What can hang from each mark:
zagogen: fafit gukek radege
doni: sene
sene: doni ledokig radege
fafit: zagogen
radege: sene zagogen
gukek: sene zagogen

Every row comes from one small tree of marks. The marks that hang from a mark follow it in brackets, in alphabetical order. Every link used is in the known rows. Which tree was each row made from?
Known rows:
sene(ledokig radege(zagogen(gukek))): [ 1.48 -3.42  1.90 -2.94 -1.89  2.34 -0.93  2.24 -2.44 -2.46 -1.62  0.49
  2.73  1.47  4.07  2.65  2.42 -2.51  1.26  1.86 -2.23 -0.60]
fafit(zagogen(gukek radege(sene))): [ 0.71  7.06  1.82  2.52  1.26  1.20  0.42 -3.35  0.81 -4.06  0.47  3.66
  4.15  3.08 -3.17  0.35  2.11 -3.76 -1.66 -0.95 -2.27 -2.77]
zagogen(fafit gukek radege(sene)): [ 2.81  2.93 -0.85 -1.38 -1.80  0.34  1.11  0.22  0.25 -1.59  4.74  1.67
  4.50  1.42 -0.05  2.14 -1.32  0.28 -5.26 -3.64  0.43 -3.45]
fafit(zagogen(radege(sene))): [ 1.10  8.00 -0.03  2.54  3.86 -0.95  0.53 -4.14  2.56 -2.22  0.64  2.97
  2.48  1.02 -3.96 -0.05  2.15 -0.50 -0.83 -0.72 -1.39 -0.26]
sene(doni ledokig radege(zagogen(fafit))): [ 1.60 -5.26 -2.54 -2.83 -1.92  3.06 -1.35  0.54 -0.99  2.45 -2.07  0.07
  0.60  0.69  3.55  3.22  2.14  0.14 -0.04  1.20  1.74  4.69]
doni(sene(ledokig radege(zagogen(gukek)))): [ 2.13 -2.41  4.53 -3.41 -2.94  0.58  0.29  5.49 -1.60 -0.03 -0.60 -1.07
  2.14  2.76  5.52  3.61  3.11  0.49  0.46  0.51 -3.54 -4.68]
zagogen(fafit gukek(sene(doni)) radege): [-2.85 -0.45 -1.95  1.58 -4.49  2.79  0.80 -0.99 -1.23  0.14  1.44 -0.79
  0.46 -0.02 -1.37 -2.17 -2.17 -4.48 -0.91 -0.78  0.99 -1.79]
gukek(sene(doni) zagogen(fafit radege)): [-3.30  0.48 -3.74  2.15  1.50  0.44  2.80  0.71  1.58  0.34  0.78 -2.77
 -3.95 -0.13 -1.14 -4.81 -4.89 -0.73  0.47 -1.57  2.81  0.27]
doni(sene(radege)): [ 4.03 -2.39  3.22 -1.97 -1.07 -1.84 -0.53  3.28  0.37  1.83 -0.36 -1.54
 -2.70 -0.74  2.15  1.56  3.96  5.32 -0.35 -0.63 -2.83 -3.19]
radege(sene(doni ledokig) zagogen(gukek)): [ 2.09  1.53  1.16  0.79  0.67  3.02 -2.14 -2.27 -2.15 -1.36 -3.13  3.25
  3.48  2.45  0.96  1.39  2.96 -3.14 -1.72  1.43 -1.82  1.23]
zagogen(radege): [ 1.79  2.11 -2.53 -0.48  1.33 -2.12  2.86 -1.87  1.04 -1.25  2.86 -1.01
  0.61 -2.69 -1.72 -0.88 -0.09  1.40 -0.32  0.69 -1.21  0.52]
fafit(zagogen): [-0.65  1.27  1.96  1.27  2.98 -3.20  0.40 -2.07  2.51 -1.51 -1.63  2.20
 -1.21 -1.37 -3.31  1.16  2.27  2.88  3.28  1.23 -0.19  1.59]
radege(sene zagogen): [ 3.77  3.54  0.84  0.52  4.95 -0.20  0.51  0.18  2.91 -1.53 -2.71  2.03
  1.81  0.46  2.48  1.93  3.71  5.64 -1.73 -1.77 -1.49  0.06]
doni(sene(radege(zagogen(fafit)))): [ 4.23 -2.81  1.45 -3.95 -0.67  0.41  2.20  6.91  3.45  2.45 -1.13 -1.53
 -0.16  1.94  6.85  4.88  3.65  8.95 -1.68 -3.37 -0.32 -3.26]
sene(doni ledokig): [ 0.24 -2.57 -0.86 -0.18 -0.48 -2.41 -1.93 -3.61 -2.35  1.77  0.20  0.46
 -1.53 -3.12 -3.16 -0.46  0.69 -1.03  1.64  4.10 -0.20  4.94]
gukek(zagogen(fafit)): [ 0.51 -2.58 -0.87 -1.58  3.12 -4.18  3.05  4.06  3.00 -0.87  1.50 -1.16
 -3.42 -1.47  0.41  0.92 -3.79  7.66  0.04 -2.37  3.64  0.29]
doni(sene(ledokig radege(zagogen(fafit)))): [ 2.17 -3.27  1.99 -5.27 -2.16 -1.44  1.14  6.40  1.28  3.33  1.60 -1.96
  1.35  1.74  6.03  5.74  1.28  5.83 -0.48 -1.53  0.32 -2.29]
sene(doni ledokig radege): [ 1.53 -4.90 -0.55 -0.83 -2.15  0.97 -4.17 -3.08 -3.96  1.70 -1.63  0.18
 -2.00 -2.03 -1.13  0.08  2.57 -3.37  1.51  3.93 -0.86  4.92]
zagogen(fafit gukek(sene(ledokig)) radege): [-4.91  0.08  0.18 -1.93 -5.22 -2.16  1.30  1.24 -2.06  0.22  6.88 -2.05
  3.36 -0.67 -1.06  0.11 -6.50 -4.35  0.76 -0.33  1.24 -3.50]
gukek(sene zagogen): [-3.47 -0.18  1.85  1.92  4.14 -3.79  1.54  2.53  2.13 -1.78 -1.24 -2.27
 -5.16 -2.06 -0.59 -4.03 -3.41  3.06  3.96 -0.44  0.70 -1.94]
doni(sene): [ 2.65  0.15  2.99 -1.38  0.82 -5.23  1.84  2.55  1.97  1.73  1.23 -1.35
 -2.21 -1.85 -0.08  1.30  2.09  7.46 -0.10 -0.54 -1.85 -2.97]

Write each row's tree:
[ 3.71  4.68 -2.93  2.63  1.70  1.82 -0.73 -5.38 -0.23 -0.06  0.10  1.50
  0.84 -0.54 -2.70 -2.21  2.64 -1.74 -3.75  0.19 -1.52  2.27]	zagogen(radege(sene(doni)))
[-4.89  1.86 -2.36  2.64  1.40 -1.10  1.18 -1.84 -1.33 -0.42  1.01 -3.02
 -3.05 -0.81 -3.05 -6.61 -5.27 -6.07  3.23  2.70  0.42  1.38]	gukek(sene(doni ledokig) zagogen(radege))
[-2.61  2.22  0.80  1.54 -2.08 -0.19  1.68 -0.26 -0.80 -2.39  2.17 -1.49
  1.10 -0.92 -1.27 -2.91 -2.09 -3.73  1.26  0.04 -2.15 -4.44]	zagogen(gukek(sene) radege)
[-2.32 -1.91  2.09  3.33 -1.82  1.33 -1.97 -1.79 -2.05 -0.92 -3.10  0.60
 -2.24 -1.30 -2.05 -2.84  1.07 -3.49  1.69  1.75 -1.35 -0.84]	zagogen(gukek(sene(doni)))
[ 1.73  0.56 -1.56 -1.20  1.52  0.92 -1.40 -1.11  0.64  2.23 -0.84  2.04
  2.85  1.30  1.52  3.22  1.07  2.36 -2.37 -0.55  1.97  3.97]	radege(sene(doni ledokig) zagogen(fafit))
[ 1.81  4.31 -2.53  0.88  0.30  0.07 -1.85 -5.76 -2.44  0.77  2.42  0.98
  2.29 -0.92 -3.61 -1.35  0.37 -4.63 -2.52  2.08 -1.25  3.49]	zagogen(radege(sene(doni ledokig)))
[-2.02 -0.52  1.23  3.40 -0.11  4.23  0.03 -0.49  0.03 -1.87 -5.98  0.73
 -0.67  0.91  1.87 -2.09  2.55 -2.04  1.80  1.07 -1.81 -0.80]	radege(zagogen(gukek(sene(doni))))
[-1.97 -5.12  3.11 -1.27 -4.94  1.58 -2.26  3.77 -1.58 -0.20  0.02 -0.24
 -0.77 -0.12  2.37  1.24 -0.90 -0.65  0.57 -2.18  0.81 -4.45]	zagogen(fafit gukek(sene(radege)))
[-0.50  6.50 -1.18  2.89  1.67  0.80 -2.06 -7.37 -0.84  0.12  0.63  2.97
  2.72  1.46 -5.84 -1.16  1.35 -6.44 -0.12  2.46 -1.10  3.78]	fafit(zagogen(radege(sene(doni ledokig))))
[ 3.08  2.12 -2.36  0.72 -2.32  3.45 -0.12 -2.51 -1.03 -0.50  2.02  2.10
  3.36  1.87 -1.42  0.72  0.21 -2.43 -5.88 -2.44  0.61 -0.56]	zagogen(fafit gukek radege(sene(doni)))
[-4.03 -1.54  0.78  1.66 -1.05 -2.33 -2.87 -3.39 -2.61  2.19 -0.48 -0.70
 -2.30 -3.33 -3.17 -3.07 -1.42 -3.09  3.71  3.83 -0.16  2.86]	gukek(sene(doni ledokig))
[-5.96 -1.64  5.83  0.68 -3.41  0.67 -4.20 -0.38 -2.96 -1.74 -1.49  1.25
  0.67  1.38 -1.73 -0.07  0.19 -7.69  5.55  2.51 -1.72 -2.90]	fafit(zagogen(gukek(sene(ledokig radege))))
[ 1.58  7.04 -1.49  4.68  3.11  2.88 -0.95 -6.85  1.35 -1.09 -2.08  3.45
  1.31  1.67 -4.84 -1.81  3.98 -3.59 -1.55  0.64 -1.23  2.78]	fafit(zagogen(radege(sene(doni))))
[ 2.04  0.84  0.34  0.75  0.89 -1.41 -4.05 -4.72 -2.12  1.69 -0.26  2.35
  0.24 -1.53 -3.14 -0.20  1.23 -1.43 -1.32  2.17 -0.61  4.06]	radege(sene(doni ledokig))
[ 4.00  1.10 -1.75  0.39  2.86  2.70 -0.33 -0.74  2.59  1.36 -3.26  2.60
  1.27  1.48  2.34  2.60  3.44  5.16 -3.83 -2.63  1.62  2.85]	radege(sene(doni) zagogen(fafit))
[ 3.30  3.74 -2.05 -1.37  0.78 -1.36  1.41 -0.78  1.79  0.63  4.77  0.73
  3.08 -0.16 -0.68  1.82 -1.24  3.62 -4.71 -3.38  1.14 -0.91]	zagogen(fafit radege(sene))
[ 0.81 -5.36  0.83 -4.94 -3.56  2.12 -0.24  4.16 -1.60 -0.73  0.46  0.28
  3.73  2.08  5.39  5.29  0.33 -0.07 -0.30 -0.26  0.66 -0.86]	sene(ledokig radege(zagogen(fafit gukek)))
[ 1.19 -0.31 -2.10 -2.25 -3.05 -0.30  3.18  1.32  0.28 -1.50  5.15 -0.13
  2.89 -0.17 -0.19  2.17 -2.20  0.80 -2.87 -1.79  0.93 -2.20]	zagogen(fafit gukek radege)
[-5.41 -3.14 -0.35  0.44  0.66 -2.74 -0.56  1.31 -0.57  2.00  0.45 -2.03
 -4.25 -1.16 -1.71 -2.70 -6.19 -0.38  2.91  0.59  3.83  1.95]	gukek(sene(doni ledokig) zagogen(fafit))
[ 0.63  0.76 -3.75 -1.43  2.61 -2.58  5.38  3.04  3.19 -1.83  4.20 -2.27
 -1.32 -0.54  0.06 -0.72 -5.12  4.36 -1.03 -2.37  2.77 -0.40]	gukek(zagogen(fafit radege))
[-5.75  1.04 -1.57 -1.32  0.39 -4.34  3.43  2.93  0.81  0.42  5.95 -4.11
 -0.94 -0.69 -1.03 -2.54 -9.07 -1.07  2.43 -0.90  3.06 -1.74]	gukek(sene(ledokig) zagogen(fafit radege))
[-5.71 -2.37  1.28 -1.37  1.04 -5.73  1.07  4.14  0.72  1.08  3.51 -2.68
 -2.82 -1.56 -0.34 -1.23 -8.04  2.49  3.63 -0.88  3.85 -1.16]	gukek(sene(ledokig) zagogen(fafit))
[-2.43 -2.96  0.14  0.77 -0.84  3.57 -3.16 -1.08 -2.27  1.37 -5.04 -0.89
 -0.98 -0.04  2.67 -1.83  2.71 -4.35  3.55  3.03 -1.52  2.40]	gukek(sene(doni ledokig radege(zagogen)))
[-2.46 -2.26  0.30  1.29 -1.46  3.85  0.51  1.69  0.97 -0.36 -3.88  0.45
  0.27  1.62  2.98  0.20  0.46  0.19  0.27 -1.31  1.34 -0.82]	radege(zagogen(fafit gukek(sene(doni))))
[ 3.91 -2.86 -2.04  0.87  1.65  5.27 -0.97 -0.97  0.38 -0.56 -6.92  0.75
 -1.83  0.08  3.37  0.15  6.80  0.78  0.25  1.54 -1.65  3.56]	sene(doni radege(zagogen))
[ 2.51 -1.68  2.97 -3.49 -0.35 -1.36  0.55  4.31  0.30  1.89 -0.69 -2.08
  0.52  1.16  5.10  3.13  3.48  3.62  1.09  0.79 -2.64 -1.93]	doni(sene(ledokig radege(zagogen)))
[-2.38 -2.53  2.31  1.31  2.50 -0.53 -1.22  3.30  0.53 -1.52 -2.94 -2.35
 -5.73 -0.93  1.37 -3.90 -1.25  0.44  3.75 -0.79 -0.09 -2.18]	gukek(sene(radege) zagogen)
[-3.45 -2.59 -0.80  2.11  1.89 -0.90  0.52  2.01  1.65  0.78 -1.99 -1.42
 -5.86 -0.83 -0.69 -3.31 -3.68  2.57  1.78 -1.50  3.80  0.82]	gukek(sene(doni) zagogen(fafit))
[ 3.62  2.82 -3.88  0.81  0.23  1.70  0.05 -3.34  0.83  1.51  2.06  1.36
  1.66 -0.02 -1.80  0.13  0.73  0.64 -5.45 -2.14  1.38  1.99]	zagogen(fafit radege(sene(doni)))
